Each row was made from one small tree. The marks that hang from a mark follow it in brackets, in alphabetical order. Every link used is in the known rows. Write each row's tree.
Known rows:
lozubem{gakeg{visov} lasugag}: [ 1.58 -1.85  2.10 -0.34  0.75  3.23  1.69  0.61 -0.77  0.75 -3.11 -0.11
  2.25 -0.97  0.06  0.54 -0.45  1.01  0.47  3.85 -2.13]
lofa{gimo{gakeg{visov{lozubem}}} mazo}: [ 3.48  4.42 -5.54  1.29  0.11 -2.68 -2.78  1.74 -5.32  0.51 -5.74 -0.22
 -3.42  2.47  1.39  0.34  4.81 -2.56  5.29 -4.41  4.77]
lofa{gimo}: [-1.43  2.86 -2.08  0.31  0.03 -0.19 -0.32  1.78 -0.42  0.70  0.55  0.97
 -1.05  0.59  0.11  0.70  1.35 -1.16  1.76 -0.89  2.84]
lozubem{gafe gakeg lasugag visov}: [ 2.51 -0.52  0.04 -1.98 -0.34  4.44  3.22 -2.99  1.76  1.06 -1.08  1.11
 -0.21  2.62 -5.31  3.71 -6.04  4.25 -0.71  1.34  2.62]
gimo{gakeg{mazo visov{lozubem}}}: [ 5.93 -1.22 -2.05  1.26 -0.80 -3.67 -1.91  0.95 -6.48 -1.70 -4.88 -1.00
 -2.06  2.63  3.12  0.44  3.96 -0.58  3.99 -3.69  0.69]
gimo{gakeg}: [ 2.12  1.12 -1.69  0.83 -0.25  1.09 -0.76  0.21 -0.45  1.29 -1.06 -0.07
 -2.13  1.16  0.80  0.40  1.11 -1.71  2.21 -2.04  1.85]
gakeg{lofa{mazo} visov{lozubem}}: [ 3.91  0.85 -3.55  1.21  0.27 -5.12 -1.83  0.27 -4.94 -1.80 -3.89 -2.10
 -2.34  0.56  2.83  0.36  4.10  0.63  3.25 -3.46  0.52]
gafe{lozubem{gakeg lasugag visov}}: [-0.22  0.84 -0.65 -4.05 -0.06  6.44  3.30 -3.26  0.38  1.71 -2.36  1.39
 -0.24  4.32 -0.40  3.33 -7.09  3.13 -3.20  0.67  1.24]
visov{lozubem{gafe gakeg{lofa{mazo}}}}: [ 4.24  0.90 -3.99  1.19  0.70 -2.65  0.30 -1.56 -1.30 -0.09 -2.92 -1.19
 -3.98  2.42 -2.41  1.24  0.00  3.04  1.47 -1.70  2.24]
lozubem{lasugag}: [ 2.39  0.72 -0.18 -1.11 -0.24  1.93  0.20 -1.12  0.01  0.17 -1.96  1.20
 -0.05  1.01  1.21  2.14 -1.08  1.10 -0.19 -0.55  0.70]
lofa{gakeg}: [ 0.48  3.47 -1.81  0.26  0.73 -0.06 -0.61  1.27  0.05  0.05 -1.07 -0.13
 -1.09  0.58  0.80  0.47  0.84 -1.81  1.61 -1.24  2.63]
gafe{lozubem{visov}}: [-1.18  1.21 -1.45 -3.23 -0.49  3.08  1.19 -2.35 -0.50  0.40  0.28  0.61
 -0.86  4.08  0.59  2.09 -4.80  1.87 -2.25 -2.31  1.44]
gimo{gakeg{visov}}: [ 2.67 -0.35 -0.33  1.32  0.01  0.99 -1.13  1.88 -2.26  0.70 -1.45 -0.91
 -0.47 -0.11  1.92 -0.21  2.95 -2.01  3.53 -1.22 -0.03]
visov{lozubem{gafe gakeg{mazo} lasugag}}: [ 6.37 -1.70 -1.11 -0.85 -0.28 -0.38  1.22 -2.31 -2.27 -1.22 -4.73  1.04
 -1.53  4.29 -1.67  2.96 -2.32  4.75 -0.19 -0.23  1.27]
visov{lozubem{gafe lasugag}}: [ 6.06  0.00 -1.55 -1.52 -1.11  0.53 -0.39 -3.40 -0.81 -0.17 -3.44  1.69
 -0.75  3.62 -1.87  2.96 -2.14  5.47 -0.56 -2.35  1.61]
gakeg{lofa{gimo} mazo visov{lozubem}}: [ 3.54  0.94 -4.23  1.88 -0.56 -6.60 -1.58  3.11 -6.91 -2.53 -1.87 -1.00
 -2.84  1.84  4.76  1.84  5.91  0.20  5.56 -4.41  2.19]
gimo{gakeg{lofa{mazo} visov{lozubem}}}: [ 6.11  2.08 -5.18  2.09 -0.02 -4.08 -2.60  0.50 -5.46 -0.53 -4.94 -2.14
 -4.47  1.83  3.69  0.79  5.20 -1.13  5.37 -5.50  2.47]
lozubem{gafe lasugag visov}: [ 3.92  0.57 -0.93 -2.27 -1.13  2.97  1.33 -3.17  0.89 -0.02 -0.20  1.55
 -0.78  3.41 -3.02  4.52 -4.89  4.06 -0.05 -2.17  3.63]
visov{lozubem}: [ 1.43 -0.26 -1.27 -0.53 -0.70 -2.36 -0.58 -1.84 -1.87 -0.32 -2.91  0.09
 -0.22  1.18 -1.19 -0.29  0.00  2.30 -0.68 -1.01  0.12]
lofa{gimo{gakeg{visov}} mazo}: [ 1.89  4.71 -4.30  1.77  0.89 -0.28 -2.20  3.56 -3.35  0.93 -2.92 -0.35
 -3.21  1.26  2.54  0.58  4.88 -4.76  5.89 -3.36  4.71]
gafe{lozubem{gakeg lasugag}}: [ 0.40  0.59 -0.07 -2.79  0.77  6.32  2.11 -1.78  0.60  1.91 -2.68  1.41
 -0.08  3.37  1.99  2.03 -4.36  2.21 -3.04  1.60 -0.95]
gafe{lozubem{lasugag visov}}: [ 1.30  1.99 -1.62 -4.33 -0.85  5.02  1.42 -3.51 -0.46  0.65 -1.59  1.79
 -0.82  5.05  1.90  4.19 -5.87  3.00 -2.41 -2.67  2.17]
gakeg{lofa}: [ 1.21  0.48 -1.70  1.19 -0.13 -1.60 -0.09  0.52 -0.55 -0.33  1.39 -0.92
 -2.01 -0.18  2.35  1.13  1.73  0.17  1.96 -1.95  0.49]

Write each row's tree:
[ 1.58  0.17 -1.21 -3.67 -0.10  4.27  3.09 -2.35 -1.87 -0.37 -2.92  1.10
 -1.63  5.83  2.08  4.29 -6.01  2.32 -2.09 -0.69  1.75]
gafe{lozubem{gakeg{mazo} lasugag visov}}
[ 7.24  1.99 -2.14 -0.73 -0.13  0.34 -1.34 -0.49 -2.46 -0.63 -4.93  0.63
 -0.27  3.04 -0.02  2.76  0.45  3.34  2.43 -2.76  2.36]
lofa{gakeg{visov{lozubem{gafe lasugag}}}}
[ 4.62  2.39 -3.85  2.65  0.74 -1.68 -2.01  2.40 -3.51 -0.16 -2.02 -2.23
 -4.23  0.62  4.82  0.98  5.27 -3.34  6.07 -4.41  2.24]
gimo{gakeg{lofa{mazo} visov}}
[ 4.40  1.62 -4.15  1.59 -0.70 -3.84 -2.21  2.63 -6.86 -0.89 -4.34 -0.08
 -3.00  3.12  3.25  1.10  5.25 -1.64  5.70 -4.50  3.52]
lofa{gimo{gakeg{mazo visov{lozubem}}}}
[ 0.29 -0.04  0.13 -2.19 -0.27  3.48  3.30 -2.49  0.74  1.05 -2.40  0.64
  0.40  1.27 -3.31  2.57 -5.00  2.12 -1.11  2.14  1.96]
lozubem{gakeg lasugag visov}
[ 2.50 -0.64 -0.55 -1.43 -0.24  0.94  1.50 -2.86 -0.95  0.93 -5.58  0.82
  0.33  1.50 -2.10  0.97 -2.29  3.50 -1.58  1.99 -0.15]
visov{lozubem{gakeg lasugag}}
[ 5.72  4.66 -3.93 -0.84  0.76 -1.67 -2.07 -0.15 -4.28 -1.27 -8.37 -0.11
 -1.40  2.48  2.61  1.76  2.14 -0.31  2.70 -3.22  3.49]
lofa{gakeg{visov{lozubem{lasugag}}} mazo}
[ 2.94  1.84 -2.88  2.08 -0.02 -1.47 -1.63  4.50 -4.95 -0.63 -1.43 -0.20
 -2.73  1.89  4.42  1.39  5.35 -3.97  6.39 -3.54  3.44]
lofa{gimo{gakeg{mazo visov}}}
[ 3.32 -0.29 -1.42  2.21  1.74 -0.33  0.41  1.89 -1.06 -0.41 -0.42 -2.17
 -2.09 -0.06 -0.21  0.84  1.87  0.59  3.50  0.28  0.10]
lozubem{gafe gakeg{lofa{mazo} visov}}
[ 2.71 -1.28  0.40  0.82  0.63  1.59  1.51  1.27 -1.37  0.49 -1.69 -1.05
  0.28 -1.10  2.41  1.68  1.30  1.18  2.47  1.96 -1.63]
lozubem{gakeg{lofa visov} lasugag}
[ 3.96  3.78 -5.23  2.18  0.49 -1.53 -1.75  0.62 -1.79  0.36 -1.61 -1.36
 -5.89  1.81  3.81  1.71  3.49 -3.12  4.73 -5.28  4.20]
gimo{gakeg{lofa{mazo}}}
[ 1.84 -1.94 -0.22 -0.43 -0.07  0.33  2.76 -0.86 -0.57 -1.19  0.34 -0.24
 -1.56  3.00 -4.12  2.51 -3.95  2.33  0.49  0.29  2.46]
lozubem{gafe gakeg{mazo} visov}
[ 2.52  3.74 -5.64  1.59  0.29 -5.37 -2.12  2.04 -5.38 -0.93 -3.40 -1.15
 -3.32  1.16  2.98  1.02  5.47 -0.53  5.09 -4.30  3.43]
gakeg{lofa{gimo mazo} visov{lozubem}}
[ 1.09 -0.83  1.29 -2.29  0.95  6.19  1.73 -0.15 -1.23  1.37 -3.11  0.55
  1.65  2.13  3.00  1.36 -2.57  1.98 -1.60  2.49 -2.85]
gafe{lozubem{gakeg{visov} lasugag}}
[ 3.55 -1.63 -0.91  2.06  0.12 -3.90 -0.76  3.07 -4.57 -2.88  0.37 -2.00
 -1.72  0.02  5.89  1.45  4.62 -0.84  4.49 -2.58 -0.87]
gakeg{lofa mazo visov}
[ 2.08 -0.74 -0.40 -1.72 -0.27  1.30  3.09 -1.57 -1.60 -1.05 -2.94  0.45
 -0.94  2.73 -0.88  3.52 -3.95  1.32  0.02  0.72  2.46]
lozubem{gakeg{mazo} lasugag visov}
[-1.01  4.39 -4.68  1.87  1.64 -1.33  0.63  2.48 -0.80  0.99 -0.90 -0.80
 -4.21  0.40  0.76  1.05  2.48 -2.35  3.57 -0.64  4.21]
lozubem{gakeg{lofa{gimo mazo}}}
[-0.41  2.86 -3.45  2.39  1.79 -1.47  0.26  4.13 -2.51  0.42 -1.36 -1.66
 -2.56 -0.86  1.82  0.46  4.25 -2.64  4.96  0.21  2.26]
lozubem{gakeg{lofa{gimo mazo} visov}}
[ 4.06 -2.52 -0.89  0.32 -0.01 -2.31  0.99 -1.13 -2.19 -1.39 -2.80 -0.07
 -1.51  3.23 -2.96  0.89 -1.26  3.67  0.05  0.21  0.51]
visov{lozubem{gafe gakeg{mazo}}}
[ 2.41  3.22 -4.23  1.54 -0.17 -1.35 -1.27  2.94 -3.21 -0.11 -1.05  0.74
 -4.45  3.05  3.37  2.06  3.55 -3.73  5.01 -4.33  5.33]
lofa{gimo{gakeg{mazo}}}
[ 5.73 -0.49 -2.50  2.94 -0.13 -2.90 -1.47  3.32 -5.09 -1.60 -0.59 -2.06
 -3.83  1.23  6.74  1.83  5.77 -2.61  6.64 -4.60  1.05]
gimo{gakeg{lofa mazo visov}}
[ 3.30 -2.43  1.52  0.07  0.75  1.03  1.53  1.67 -3.11 -1.32 -3.60 -0.38
  0.87  0.43  2.56  1.53  0.61  0.21  1.50  2.44 -1.61]
lozubem{gakeg{mazo visov} lasugag}
[ 2.17 -2.79  0.11  2.36  0.95 -2.47  1.02  3.37 -3.71 -1.77 -0.35 -2.40
 -1.12 -0.79  3.60  0.52  3.45 -0.72  3.72  0.94 -1.79]
lozubem{gakeg{lofa mazo visov}}
[ 3.14 -0.75  0.72 -0.68  0.46  4.37  2.02 -1.44  1.96  1.30 -1.23  1.19
  0.03  1.64 -2.94  2.31 -3.32  3.35 -0.54  2.15  0.51]
lozubem{gafe gakeg lasugag}
[ 5.04 -1.87 -2.10  1.51 -0.65 -6.38 -1.30  1.27 -6.50 -3.27 -2.52 -1.90
 -1.96  1.27  4.72  1.12  4.55  1.41  3.71 -3.62 -0.76]
gakeg{lofa mazo visov{lozubem}}
[ 3.75 -2.23  1.96 -0.16  0.67  4.12  1.59  0.22  0.24  0.66 -1.78  0.32
  1.72  0.36 -1.86  1.71 -1.48  3.11  0.76  3.03 -1.41]
lozubem{gafe gakeg{visov} lasugag}
[ 4.30 -0.57 -1.60  0.85 -0.79 -1.49 -1.63  0.07 -4.11  0.43 -4.32 -0.79
 -0.67  1.19  0.74 -0.45  2.92  0.29  2.87 -2.17  0.10]
gimo{gakeg{visov{lozubem}}}
[ 2.04  1.33 -3.92  1.00  0.78 -3.57  0.40 -1.13 -2.30 -0.07 -4.25 -1.60
 -3.46  1.10 -0.47  0.14  1.11  0.95  1.17 -0.74  1.44]
visov{lozubem{gakeg{lofa{mazo}}}}
